What can hang from each mark
zatu: dolo
bivurel: bukap lilak timeb
vuven: zatu
bukap: bivurel sozi
talor: timeb zatok
noba: bivurel vuven
tase: talor
timeb: bivurel logufa talor
zatok: talor

Known rows, with every way that one mark hangs from another
(tase (talor (timeb bivurel))): [-0.24  0.45 -2.79  0.92 -0.84 -1.65  1.93 -0.17 -1.33  2.18  0.86  0.62
  1.07  0.17  0.32  2.06 -2.21  1.76 -2.18 -0.14  0.19 -0.25  0.39 -0.23
 -1.41]
(tase talor): [-1.59  1.44 -1.90  0.60  0.65 -0.87  0.53  0.09 -0.42  1.67 -0.29  1.04
  1.85 -0.68  0.57  0.62 -0.57  1.77 -0.05  0.67 -0.11  0.07 -0.42  1.16
 -1.12]
(bukap (bivurel (timeb talor)) sozi): [ 0.84  0.14 -1.67 -0.09 -1.11  0.58  0.98  0.13 -1.47 -1.89  0.41  0.28
  1.07 -0.12 -1.44  2.50 -1.29 -1.64  1.96  1.83 -0.72  0.96  2.47  0.17
  0.12]
(bukap bivurel): [-0.48  2.04 -1.16  1.29  0.89  0.86  0.36 -0.71 -0.75 -0.07 -2.20  0.84
  0.30 -0.70  0.08  1.81 -0.53 -0.18  1.94  0.41  1.06  1.04  1.29  0.29
 -0.49]
(bivurel timeb): [-1.41 -0.02 -1.34 -1.48  0.00  0.13 -0.47 -0.96 -0.76  2.76 -0.40 -1.27
  0.53 -0.53  1.42  1.36  1.04 -0.29 -2.36  1.29  1.17  2.08  0.46  1.30
  0.18]
(noba (bivurel bukap (timeb logufa)) vuven): [-0.92  2.13  5.98  1.40  0.57  0.00 -2.59 -0.73  0.32  0.87 -0.34 -1.56
 -2.54  1.61  3.31  0.65  0.49 -0.35 -1.60  3.46  0.60  2.80  1.83  1.17
  1.30]
(zatok (talor (timeb (bivurel bukap) logufa))): [ 0.26 -1.12 -1.88  2.52 -0.65 -1.16  0.95 -0.49  0.10  3.11 -0.11 -1.26
  0.69 -0.74  0.21  4.25 -1.36 -0.22 -4.61  2.17  2.38  1.33 -0.20  0.45
 -1.33]
(tase (talor zatok)): [-1.29  1.55 -1.55 -0.19  0.75  0.13  0.66  0.75  1.09  2.35 -0.06  0.63
  1.16  0.20  0.03 -0.32 -1.25  0.96 -0.83 -0.48  0.21 -0.64 -0.90  2.70
 -1.22]
(tase (talor (timeb bivurel) zatok)): [ 0.23  0.52 -2.57  0.24 -0.99 -0.53  1.91  0.51  0.05  2.83  0.95  0.32
  0.37  1.17 -0.29  1.10 -3.03  1.11 -2.93 -1.41  0.56 -0.97  0.03  1.35
 -1.32]
(zatok (talor (timeb (bivurel bukap lilak)))): [ 2.09 -1.00 -2.65  0.75 -0.52  1.64  0.05 -1.50 -1.84  2.58 -2.09 -0.86
  1.17  0.10  0.99  3.77  0.52 -1.48 -3.91 -0.04  3.39  0.06  0.85  0.56
 -2.19]
(bukap (bivurel lilak (timeb talor)) sozi): [ 1.89 -0.41 -1.27 -1.26 -0.38  2.76  0.50 -1.36 -2.70 -1.94 -0.57  0.31
  0.81 -0.23 -0.13  3.23 -0.38 -3.28  1.53  0.58  0.18 -0.15  2.48 -0.03
 -0.45]
(timeb (bivurel bukap) logufa talor): [-0.83  0.47 -0.73  3.15 -3.23 -4.18 -0.06 -0.78  1.24 -0.41  1.59  0.87
  2.33 -0.90  0.89  3.33 -1.74  1.83 -1.77  2.99  2.45  0.20 -0.75 -1.21
  0.62]
(zatok (talor timeb)): [ 0.79 -0.09 -3.29  1.20  0.86  1.09  1.50 -0.80 -0.59  4.05 -0.41 -1.26
  0.03 -0.82 -0.55  2.20  0.30 -0.51 -3.08  2.33  2.00  0.80 -0.52  0.49
 -1.91]
(timeb logufa): [-2.45  0.23 -0.60  2.12  0.46 -1.70  0.82 -1.07  1.25  2.74  0.73 -0.72
 -0.26 -1.89  1.34  1.98 -0.61  0.56 -1.28  3.20  1.20  1.42 -1.46 -0.20
  0.48]
(bivurel (bukap sozi) lilak (timeb logufa)): [-1.36 -2.26  2.12 -0.52 -0.43  1.24 -1.48 -1.73 -1.38  0.84 -1.85 -2.56
  0.78  0.13  2.02  3.42 -0.07 -3.81 -2.40  1.36  1.01  2.71  1.83  1.41
 -0.51]
(tase (talor (timeb bivurel logufa) zatok)): [-0.92 -0.08 -1.64  1.16 -0.58 -1.65  2.36  0.27  0.83  3.35  2.23 -0.26
 -0.10  0.35 -0.16  1.95 -4.08  1.18 -3.82 -0.04  0.45 -0.46 -0.90  1.25
 -0.81]
(bukap (bivurel lilak (timeb talor))): [ 1.30  1.07 -1.23 -1.68  0.49  2.45 -0.73 -2.25 -2.88 -0.67 -1.15  1.02
  1.26 -0.89  0.62  2.18  0.48 -2.18 -0.25 -0.13  1.86  0.06  0.74  0.08
 -0.80]
(tase (talor (timeb (bivurel lilak) logufa))): [-0.46 -0.50 -1.79  0.95  0.02 -1.07  1.91 -1.46 -1.42  2.57  1.18  0.36
  0.53 -0.70  1.55  3.35 -2.43  0.25 -3.36  0.06  0.77 -0.61 -0.59 -0.46
 -1.35]
(zatu dolo): [ 0.58  1.62 -1.95  1.72 -0.91 -0.74  0.50 -0.05  0.68  1.97  0.65 -0.27
 -1.11  1.00  0.17  0.96  0.23 -0.78 -0.13  1.12  0.85  1.00  0.09  0.20
  0.82]
(bukap (bivurel lilak) sozi): [ 1.15  0.00 -1.21  0.74  0.61  2.98  1.10 -1.14 -1.86 -1.33 -2.53  0.25
 -0.27 -0.09  0.33  3.14 -0.39 -3.13  3.52  0.11  0.16 -0.18  3.09 -0.13
 -0.74]
(bivurel bukap timeb): [-1.84  0.38  1.17 -0.72 -0.88  0.22 -2.54 -0.75 -1.18  1.42 -2.75 -1.66
  1.80  0.66  1.12  1.16  0.79 -0.83 -2.47  0.99  1.88  3.45  1.72  1.94
 -0.39]
(zatok (talor (timeb bivurel))): [ 1.83 -0.61 -4.58  1.38 -0.39  0.05  1.88 -0.42 -0.60  3.36  0.29 -0.64
  0.24 -0.55  0.24  3.64 -0.15  0.22 -3.34  1.22  2.23 -0.09  0.04  0.05
 -1.24]
(noba vuven): [-0.22  2.29  0.74  1.55  0.68  0.46 -0.33 -0.44  1.77  2.42 -0.01  0.27
 -0.35  0.47  2.26  0.66  0.93  0.70  0.49  2.39  1.13  1.17  0.51 -0.26
  0.57]
(zatok talor): [ 0.45  0.49 -3.54  0.98  1.10  0.64  0.59 -0.20  0.50  2.89 -0.65 -0.03
  1.07 -1.43  0.51  1.99  1.64  0.05 -1.31  2.24  1.81  0.16 -1.07  1.24
 -1.13]
(tase (talor (timeb (bivurel lilak)))): [ 0.50  0.06 -2.66  0.16 -0.35  0.05  1.37 -1.22 -2.36  2.14  0.07  0.83
  1.05  0.14  1.37  2.57 -1.51  0.25 -2.58 -1.03  1.00 -1.20  0.59 -0.34
 -1.75]
(vuven zatu): [-0.35  0.51 -1.03  1.38  0.07  0.85  1.27 -0.99 -0.03  1.61  0.47  0.03
  1.69 -0.20  1.45  2.52  0.16  1.36  0.51  2.77  1.15  2.54  0.78  1.53
 -0.59]

Rows
[-1.46 -0.15 -0.88 -0.20 -0.85 -2.11  0.20 -1.37  0.24  2.03  2.81 -0.52
  1.14 -1.85  0.55  1.95 -0.63  0.36 -3.33  3.52  1.24  1.36 -1.85 -0.23
  0.64]
(bivurel (timeb logufa talor))
[-1.23 -0.02 -0.69 -0.85 -0.79 -0.98  0.49 -0.76  1.50  2.71  2.91 -0.98
  0.33 -1.13  0.20  1.11 -1.32 -0.24 -3.98  2.58  1.54  0.82 -2.17  1.27
  0.65]
(bivurel (timeb logufa (talor zatok)))
[-0.33 -1.71  1.33 -1.37 -0.90  2.71 -2.04 -1.54 -2.37  0.22 -3.13 -2.13
  1.45  0.92  1.92  2.54  1.25 -3.72 -1.09  0.15  1.19  2.25  3.18  1.79
 -0.96]
(bivurel (bukap sozi) lilak timeb)
[-0.61  1.05 -1.20 -0.08  0.24  0.88  1.49  0.12 -0.07  3.49  0.15 -0.47
  0.12  0.66 -1.23 -0.02 -2.69  0.14 -2.55 -0.22  0.33  0.11 -0.48  1.75
 -2.16]
(tase (talor timeb zatok))
[-0.91 -0.78 -1.94  2.47 -1.48 -2.33  2.18 -1.35  0.02  3.13  1.66 -1.17
 -1.13 -0.49  1.24  3.87 -2.48  0.43 -3.46  2.29  1.62  1.07 -0.25 -1.42
  0.15]
(talor (timeb bivurel logufa))
[-2.00 -0.01 -0.14  2.82 -1.84 -3.13 -0.24 -0.43  1.11  0.90 -0.39 -0.25
  1.24 -0.37  2.14  3.41 -1.12  0.87 -1.89  1.57  2.03  1.51  0.38 -0.01
  0.74]
(timeb (bivurel bukap) logufa)
[-0.17  0.66 -1.78 -1.77 -1.21  0.33 -0.26 -0.60  0.55  2.14  1.48 -0.47
  0.94 -0.09 -0.14  0.31 -0.24 -0.43 -3.01  1.22  1.78  0.27 -0.87  1.75
  0.12]
(bivurel (timeb (talor zatok)))
[ 0.73 -0.51 -0.62  1.16 -2.01  0.83 -0.39 -2.22 -2.18  1.70 -2.53 -1.01
  0.46  0.95  1.77  3.40 -0.79 -1.51 -2.93 -0.61  3.29  0.85  1.98 -0.73
 -1.28]
(talor (timeb (bivurel bukap lilak)))
[ 0.93  1.26  4.75  0.98 -0.56  1.40 -2.28  0.22 -0.39 -0.79 -0.96 -1.62
 -2.45  2.80  2.41  0.50  0.85 -1.25  0.84  2.79 -0.54  2.31  4.27  1.43
  1.05]
(noba (bivurel (bukap sozi) timeb) vuven)
[-2.12  0.44 -0.63  1.61  0.69 -1.58  1.72 -0.59 -0.75  3.41  1.03 -0.33
  0.47 -1.00 -0.26  1.83 -2.69  1.02 -2.76  1.89 -0.23  1.04 -1.20 -0.11
 -1.48]
(tase (talor (timeb logufa)))
[-1.67  0.38 -0.30  0.77  0.59 -0.43  2.02 -0.03  0.77  4.17  1.39 -0.63
 -0.40 -0.08 -1.02  0.83 -3.75  0.16 -3.47  0.82  0.12  0.61 -1.50  1.51
 -1.66]
(tase (talor (timeb logufa) zatok))
[ 0.01 -0.73 -2.30  1.87  1.34 -0.03  1.77 -1.02  0.19  4.68  0.79 -1.43
 -0.45 -1.84 -0.41  3.15 -0.81 -0.70 -4.22  3.35  1.66  1.25 -1.63  0.14
 -1.49]
(zatok (talor (timeb logufa)))
[ 1.26  2.09  5.23 -0.39  0.86  3.16 -3.83 -1.98 -1.62  0.17 -2.49 -1.04
 -2.01  2.26  4.26  0.47  2.37 -2.02 -1.03  1.08  1.68  1.36  2.81  1.48
  0.09]
(noba (bivurel bukap lilak timeb) vuven)
[ 0.55 -1.06 -1.37  0.50 -0.85  0.86  1.98 -1.99  0.59  3.90  1.06 -1.48
 -2.07  0.16  1.46  3.11 -2.38 -1.93 -4.58 -0.26  2.76 -0.43 -0.78  0.26
 -0.31]
(talor (timeb (bivurel lilak) logufa) zatok)
[-0.07  0.43 -2.76  1.73 -2.47 -2.98  1.79 -0.31  3.11  1.23  3.83  0.73
  0.35 -1.09  0.41  2.47 -2.30  1.50 -2.40  1.97  2.24 -1.41 -2.42 -0.22
  1.24]
(timeb bivurel logufa (talor zatok))
[ 0.04 -1.35  0.21 -0.62  1.16  2.34  0.80 -1.36 -1.94 -0.28 -0.80 -0.92
 -0.66 -0.69  0.98  3.83 -0.98 -3.72  0.34  0.83 -0.41  1.31  2.31  0.69
  0.07]
(bukap (bivurel lilak (timeb logufa)) sozi)
[-0.33  0.66 -0.90  0.61 -1.74 -0.49  0.56  0.56 -0.21  1.94 -0.84 -0.25
  1.20  1.98 -0.59  1.12 -3.18  0.66 -2.93 -1.58  1.14  0.16  1.06  1.89
 -1.84]
(tase (talor (timeb (bivurel bukap)) zatok))
[-0.50  0.24 -3.07  2.59 -2.46 -4.15  1.71 -0.93  1.61  0.61  3.73  1.16
  1.06 -1.97  1.03  3.46 -1.50  2.18 -1.83  3.26  1.81 -0.93 -1.94 -1.66
  1.27]
(timeb bivurel logufa talor)
[-0.68  0.97 -0.59  0.09  0.20 -0.80  0.40 -1.00 -0.87 -0.09  0.86  0.66
  0.93 -1.61 -0.38  2.43 -1.52 -0.38 -0.92  2.29  0.81  1.26 -0.10 -0.05
  0.21]
(bukap (bivurel (timeb logufa talor)))
[ 1.75  0.32 -3.91  0.60 -2.39 -0.68  0.65 -2.18 -0.77 -0.21  1.23  1.84
  1.66 -0.86  2.32  3.02  0.58  0.50 -0.72  0.46  2.99 -2.40 -0.60 -1.40
  0.17]
(timeb (bivurel lilak) talor)
[ 1.69  1.76  4.64  2.24  0.09  2.99 -2.03 -1.07 -0.65 -1.36 -2.41 -0.80
 -2.85  2.52  3.29  1.07  1.53 -2.42  2.60  2.14  0.73  0.43  3.56  0.28
 -0.10]
(noba (bivurel (bukap sozi) lilak) vuven)
[-0.87 -0.50  1.81 -0.82 -0.90  0.19 -2.35 -2.63 -1.48  0.72 -0.56 -0.71
  2.30 -1.07  1.76  2.52  0.21 -2.08 -3.76  1.73  2.83  1.78 -0.73  0.46
 -0.70]
(bivurel bukap lilak (timeb logufa talor))
[-1.51 -1.17  1.51  0.85 -2.38 -1.71 -0.80 -0.21 -0.10 -0.48  1.03 -1.61
  1.96 -0.45 -0.38  2.67 -1.37 -1.12 -1.99  3.97  0.26  2.65  1.04  0.30
  0.06]
(bivurel (bukap sozi) (timeb logufa talor))
[-0.77 -0.34  1.36 -1.99  0.04  2.46 -3.28 -2.31 -2.49  1.52 -3.90 -1.65
  1.76  0.41  2.64  1.71  1.87 -2.72 -2.82 -0.53  2.71  2.51  1.58  1.88
 -1.18]
(bivurel bukap lilak timeb)
[-1.38 -1.25 -0.07 -1.70  1.30  1.15 -0.66 -2.74 -1.19  3.23 -0.01 -1.41
 -0.09 -1.46  3.16  2.83  0.83 -2.29 -3.77  1.31  2.02  1.47 -1.04  0.73
  0.01]
(bivurel lilak (timeb logufa))
[ 0.65 -0.28  2.64 -0.66 -0.76  2.71 -2.14 -1.79 -3.11 -1.13 -2.90 -2.10
 -1.64  1.46  2.49  1.65  1.44 -3.32 -0.05  0.99  0.92  0.93  3.50  1.81
 -0.39]
(noba (bivurel (bukap sozi) lilak timeb))
[-0.93 -0.89 -0.14  0.45  0.47  0.41  1.17 -0.02 -0.66 -0.29  0.04 -1.00
 -0.38 -0.45 -0.19  3.29 -2.03 -2.19  0.80  2.06 -1.06  2.22  2.48  0.67
  0.52]
(bukap (bivurel (timeb logufa)) sozi)
[ 2.16  0.53 -3.63 -0.18 -2.17  0.43  0.77 -1.37  0.82  0.55  1.53  1.37
  0.68 -0.13  1.60  2.10 -0.20 -0.30 -1.64 -0.67  3.49 -2.97 -1.07  0.25
  0.17]
(timeb (bivurel lilak) (talor zatok))
[-1.55 -1.30 -0.16  3.32 -2.47 -3.02  0.75  0.09  1.40 -0.23  0.33 -0.83
  0.95  0.02  1.58  3.95 -2.00  0.07 -0.49  2.19  0.81  1.44  1.69 -0.01
  0.93]
(timeb (bivurel (bukap sozi)) logufa)
[ 1.16 -0.95 -0.73 -1.52  0.85  3.42  0.31 -1.23 -2.84 -0.82 -2.10 -0.62
 -0.15  0.30  0.90  3.16 -0.04 -3.88  1.46 -0.37 -0.01  0.95  3.42  1.09
 -0.28]
(bukap (bivurel lilak timeb) sozi)
[-1.84  0.09 -0.25  2.18 -1.24 -2.71  0.83 -0.18 -0.88  1.85  0.13 -0.06
  1.60  0.26  0.20  2.80 -3.40  1.42 -3.28  0.76  0.28  0.99  0.35  0.10
 -1.46]
(tase (talor (timeb (bivurel bukap) logufa)))
[ 0.69 -1.26 -3.69  1.97  0.04 -1.17  2.46 -0.74  0.28  3.89  1.57 -1.00
 -0.25 -1.44  0.31  4.36 -1.04  0.21 -4.45  2.58  2.05  0.26 -1.04 -0.17
 -0.79]
(zatok (talor (timeb bivurel logufa)))
[ 0.24  0.05 -1.06  0.80 -1.62  0.30 -1.52 -1.75 -1.20  0.08 -2.85  0.25
  1.55  0.55  3.14  2.99  0.86 -0.63 -1.12 -0.99  3.36  0.14  1.60  0.30
 -0.46]
(timeb (bivurel bukap lilak))
[ 1.09 -1.48 -0.94  1.49 -2.50  1.06  0.38 -1.61 -2.10  0.60 -2.06 -1.60
  0.08  1.46  1.06  3.98 -1.28 -2.40 -1.63 -0.14  1.95  0.79  3.24 -0.74
 -1.21]
(talor (timeb (bivurel (bukap sozi) lilak)))
[-0.02 -0.48 -0.45 -2.14 -0.06  1.23 -0.27 -2.35  0.23  2.59  1.94 -0.86
  0.07 -1.30  1.47  1.80 -0.30 -2.28 -4.35  1.15  2.61 -0.20 -2.34  1.14
  0.02]
(bivurel lilak (timeb logufa (talor zatok)))
[ 3.10  2.51  3.16  0.64  0.36  1.87 -0.48 -0.27 -0.13  1.01  2.84 -0.58
 -3.14  3.29  2.83  1.00  1.21 -0.03  0.18  3.16 -0.37  2.33  2.51  2.16
  1.88]
(noba (bivurel timeb) (vuven (zatu dolo)))
[-0.62 -1.96 -0.06  2.35 -1.75 -0.95 -0.02 -1.26  0.07 -0.39 -0.76 -0.74
  0.69  0.01  2.73  4.61 -0.90 -1.76 -0.85  1.06  1.65  0.60  1.54 -0.23
  0.29]
(timeb (bivurel (bukap sozi) lilak) logufa)
[ 3.24  3.35  2.80  2.77  0.49  1.32  0.27 -0.03  0.92  0.48  2.47  0.30
 -3.39  2.97  2.60  0.91  0.78  0.65  2.19  3.59 -0.19  1.46  2.11  1.10
  1.70]
(noba bivurel (vuven (zatu dolo)))
[ 1.53  0.98 -1.04 -2.24  0.24  3.42 -0.54 -1.77 -1.64 -0.12 -1.05  0.58
  0.55 -0.14 -0.02  1.46 -0.16 -2.65 -0.80 -1.00  2.34 -0.54  0.46  1.53
 -0.84]
(bukap (bivurel lilak (timeb (talor zatok))))
[-0.32  0.09  2.46  0.53 -1.41  0.67 -1.67 -0.27 -1.95 -1.11 -1.91 -2.02
 -1.43  1.75  1.18  1.09  0.61 -1.58  0.43  2.28  0.15  1.98  3.74  1.81
  0.21]
(noba (bivurel (bukap sozi) timeb))
[ 0.64 -1.10  0.78 -1.16 -2.15  1.81 -1.78 -1.62 -2.40 -1.10 -1.57 -1.06
  2.50  0.42  0.77  2.47  0.84 -3.23 -1.30  1.09  1.50  1.18  2.04  0.65
 -0.96]
(bivurel (bukap sozi) lilak (timeb talor))
[-0.97  0.74  0.60 -0.41 -2.10 -0.71 -2.42 -0.86 -1.16  0.29 -1.03 -0.60
  2.93 -0.11  0.16  1.07  0.43 -0.21 -2.38  1.74  2.12  2.17  0.76  0.95
 -0.64]
(bivurel bukap (timeb talor))
[ 1.74  2.82  2.68  1.12  1.50  2.75 -1.25 -2.12 -0.44  0.79 -0.86  0.25
 -3.49  1.14  4.15  0.59  2.11 -0.82  1.06  1.90  1.52 -0.81  1.09 -0.16
  0.57]
(noba (bivurel lilak) vuven)
[ 0.44  0.20  0.93 -2.36 -1.38  2.52 -2.85 -1.97 -1.18  0.78 -1.84 -0.80
  2.04  0.67  0.80  0.77  0.59 -2.83 -3.37 -0.63  3.49  0.85  0.21  2.25
 -1.28]
(bivurel bukap lilak (timeb (talor zatok)))
[-1.74  0.23  1.78 -0.30 -1.59 -0.94 -1.72 -0.48  1.12  1.48  0.69 -1.24
  1.65 -0.18 -0.34  1.02 -1.47 -0.89 -4.01  2.17  2.14  2.25 -1.01  2.08
 -0.04]
(bivurel bukap (timeb logufa (talor zatok)))
[ 0.21  1.59 -1.49 -0.66 -0.27  0.43 -0.18 -0.93 -1.56 -0.48 -0.28  0.89
  1.43 -0.73 -0.67  1.52 -0.60 -0.47  0.13  1.11  1.01  0.94  0.97  0.28
 -0.07]
(bukap (bivurel (timeb talor)))
[-0.50 -0.58 -1.45  2.40 -3.08 -1.61 -0.02  0.44  0.29 -1.02 -1.44 -0.35
  1.34  1.22  1.21  3.11 -0.53  0.18  0.74  0.77  0.99  0.99  3.06  0.28
  0.32]
(timeb (bivurel (bukap sozi)))
[ 2.18  2.48  5.58  1.56  1.00  3.67 -2.19 -1.82 -1.06 -0.73 -1.79  0.02
 -1.01  2.40  4.19  1.58  1.76 -0.47  1.58  2.44  1.64  1.75  2.94  1.57
 -0.50]
(noba (bivurel bukap lilak) (vuven zatu))
